Each row was made from one small tree. Brackets hold a mark, then the marks that hang from it, in the order of their numbers. Every link used is in the known rows. Write each row's tree.
(in the rows, 128 means zero)
Known rows
{j_319 {j_664 j_86} {j_846 {j_497 j_151}}}: [110 189 136 145 104 110 132  78 147 124 117 102 156 130 126  99 146 177
 140 121 150 152 131  88]
{j_449 j_846}: [148 110 143 114 121 116  95 129 147 120 145 112 122 127 124 169 152  61
 137 145 152 139 123 141]
{j_449 {j_664 {j_497 j_151}}}: [104 147 132 153 113 156 128 126 116 121 151 151 121 134 112 148 177  62
 220 126 113 159 166 148]
{j_319 j_151 {j_664 {j_86 j_767}} j_846}: [135 102  84 114 104 103 127 134 136 125  95 120 159 148 161  93  45 204
  82 146 138 125 110  89]
{j_449 j_151 j_664 j_846}: [145  55 127 107 117 153 164 133 126 126 134 194 137 129 135 190 155  83
 153 145 148 143 129 225]
{j_319 {j_664 {j_86 j_846}}}: [139 102 141 112 151 103 110 138 142 135 129  84 139 136 124 118 102 136
 113 125 132 141 120 161]
{j_86 {j_846 {j_497 j_151}}}: [113 203 174 162 158 135 128  82 123 108 144  92 112 115  97 164 172  64
 205 107 142 137 140 134]
{j_319 {j_664 j_86} j_846}: [141  96 111 100  92  85  95 129 158 129 115  94 157 141 134 102 108 166
  92 136 154 164 116 102]
{j_664 {j_86 j_151 j_767 {j_846 j_497}}}: [132 193 161 128 220 145 144 116 102 104 153 121  85 108 132 131 136 129
 124 100  99  97 131 149]
{j_846 j_497}: [133 171 130 124  90 113 131 109 138 118 179 100 114 114 123 158 167  65
 162 127 171 151 165 100]
{j_319 j_151 {j_664 j_86} {j_846 j_497}}: [121 119  81 126  52  96 149 101 158 134 110 114 170 123 140 103  94 214
  85 128 186 122 138  90]
{j_664 j_86 {j_497 j_151}}: [ 98 199 175 156 127 121  81 114 135 138 169 110  91 145 115 110 167 103
 185 128  76 157 159 107]
{j_319 j_151 {j_664 j_497}}: [118  79  64 138  41 128 140 140 140 129 117 130 153 125 128 124  92 141
 145 138 169 131 158 124]
{j_86 j_767}: [146 155 134 110 142 118 107 143 116 108 164 106 101 140 145 145 120  55
 160 147 121 154 137  99]
{j_86 j_151 j_767 j_846}: [152 126 143 118 204 147 125 142  92  85 116 116  96 112 118 158 115  73
 155 117 120 124 120 171]
{j_664 {j_86 j_767 {j_846 {j_497 j_151}}}}: [108 251 194 159 225 141 126  92 111 117 166 102  90 135 132 124 147 109
 166 111  75 113 123 111]
{j_86 j_846}: [145 109 148 116 147 111  90 131 134 113 140  80 113 125 106 167 135  54
 156 123 146 149 125 149]
{j_497 j_151}: [125 177 166 142 109 112 104 111 122 119 143  95 116 139 107 149 156  45
 215 143 138 179 157 122]
{j_930 {j_319 {j_664 j_86} {j_846 {j_497 j_151}}}}: [117 170 153 155 105 101 133 104 140 150  82 101 169 136 103 103 142 155
 128 122 159 136 116  67]
{j_449 j_151 {j_664 j_86} j_767 {j_846 j_497}}: [132 141 136 109 139 177 185 105 114 142 180 219 109 115 175 158 178 121
 100 149  95  95 111 172]

Which tree is each row?
[124 149 149 133 222 156 101 145 105 105 142 131  72 119 124 119 125 132
 126 104  60 100 120 156]	{j_664 {j_86 j_151 j_767 j_846} j_497}
[124 119 132 125 227 177 136 157  95 108 141 168  90 121 131 130 132 129
 132  99  61  98 128 194]	{j_449 {j_664 {j_86 j_151 j_767 j_846} j_497}}
[114 102  68 131 102 125 114 138 142 123 103 138 145 143 157  82  59 222
  80 133 114 108 112  76]	{j_319 j_151 {j_664 {j_86 j_767} j_497} j_846}
[134  95 104 130 150 135 116 166 115 126  63 144 140 130 120  90  99 182
  79 119 111 106  97  89]	{j_930 {j_319 {j_664 {j_86 j_151 j_767} j_497} j_846}}
[141 150 132 120 113 170 162  93 116 118 163 185 101 101 158 178 176  81
 122 153 131 103 104 136]	{j_449 j_151 j_767 {j_846 j_497}}
[ 98 226 172 157 174 139  89 122 116 126 173 125  79 153 139 100 143 107
 179 133  43 140 142  85]	{j_664 {j_86 j_767} {j_497 j_151}}
[126 125  89 133  46 103 130  94 148 110 119 110 145 111 120 152 128 134
 129 124 202 130 145  80]	{j_319 j_151 {j_846 j_497}}
[113  77 140 124 160 157 136 137 124 137 153 178 104 132 124 149 151 135
 141 110  81 129 136 218]	{j_449 j_151 {j_664 {j_86 j_846} j_497}}
[117 176 140 125 160 129  84 147 129 127 191 121  77 146 150 107 131 112
 129 133  60 130 138  84]	{j_664 {j_86 j_767} j_497}
[120 126 110 138 111 116 163 107 143 140 126 105 153 119 131 119  90 183
 105 117 165 100 140 146]	{j_319 j_151 {j_664 {j_86 {j_846 j_497}}}}
[108 155 140 161 156 129  96 142 124 141  76 124 142 158 120  82 108 163
 122 128  85 123  92  53]	{j_930 {j_319 {j_664 {j_86 j_767} {j_497 j_151}} j_846}}
[151  92 139 116 112 103 142 167 115 153  83 115 152 129 104 113 113 122
 114 137 153 141 141 147]	{j_930 {j_319 {j_664 {j_86 j_151}}}}
[141 112 117 123 100 108 150 127 132 137  69 119 164 109 101 112 133 173
  84 113 182 120 124 103]	{j_930 {j_319 {j_664 {j_86 j_151}} {j_846 j_497}}}
[131  76 104 118 121 201 154 134 110 123 152 231 106 113 157 177 171  84
 131 152  91 104 103 183]	{j_449 j_151 {j_664 j_497} j_767 j_846}
[133 139 132 125 157 134 167 112 124 116 121 113 135  99 115 121 132 164
 117 100 153 113 138 182]	{j_319 {j_664 {j_86 j_151 {j_846 j_497}}}}
[125 104 126 147 114 108 162 133 137 166  88 102 167 125 109 125  87 162
  91 117 173  86 124 125]	{j_930 {j_319 j_151 {j_664 {j_86 {j_846 j_497}}}}}
[137 159 100 113 147 134 160 114 119  99 112 136 138 112 149  97 113 200
  90 116 140 117 120 106]	{j_319 {j_664 {j_86 j_151 j_767}} {j_846 j_497}}
[118 103 124 131 150 126  97 140 148 135 138 103 125 131 121 109 115 154
 112 113 107 124 122 148]	{j_319 {j_664 {j_86 j_846} j_497}}
[142 109 136 102 130 126 149 149 108 128 147 149 119 125 124 136 151 104
 147 130 125 154 170 195]	{j_449 {j_664 {j_86 j_151}}}
[119  55  87 142  56  98 105 155 153 162  61 122 173 141 111  97  83 196
  74 129 154 111 114  74]	{j_930 {j_319 j_151 {j_664 j_86 j_497} j_846}}
[140 120 115 114 120 192 197 105 107 121 165 221 118 103 165 188 181  80
 129 149 131 101 110 176]	{j_449 j_151 j_664 j_767 {j_846 j_497}}
[137  61 132 135 117  94 132 160 134 169  69  95 168 144 106 123  62 147
  95 132 157 106 114 143]	{j_930 {j_319 j_151 {j_664 {j_86 j_846}}}}
[119 121 110 123  97 116 106 143 149 142 158 115 127 138 136  96 125 148
 121 133 116 146 148 118]	{j_319 {j_664 j_86 j_497}}
[147  93 113  97  96 163 170 134  91 123 158 194 115 124 157 171 149  55
 159 162 118 154 132 171]	{j_449 j_151 j_664 j_767}
[146  75 127 110  95  77  94 154 150 154  78  91 171 146 112 107 106 145
  80 138 161 148 103  82]	{j_930 {j_319 {j_664 j_86} j_846}}
[126  76 112 129  92  99  83 156 156 154  85 109 156 141 108  99 119 163
  79 124 137 131 104  70]	{j_930 {j_319 {j_664 j_86 j_497} j_846}}
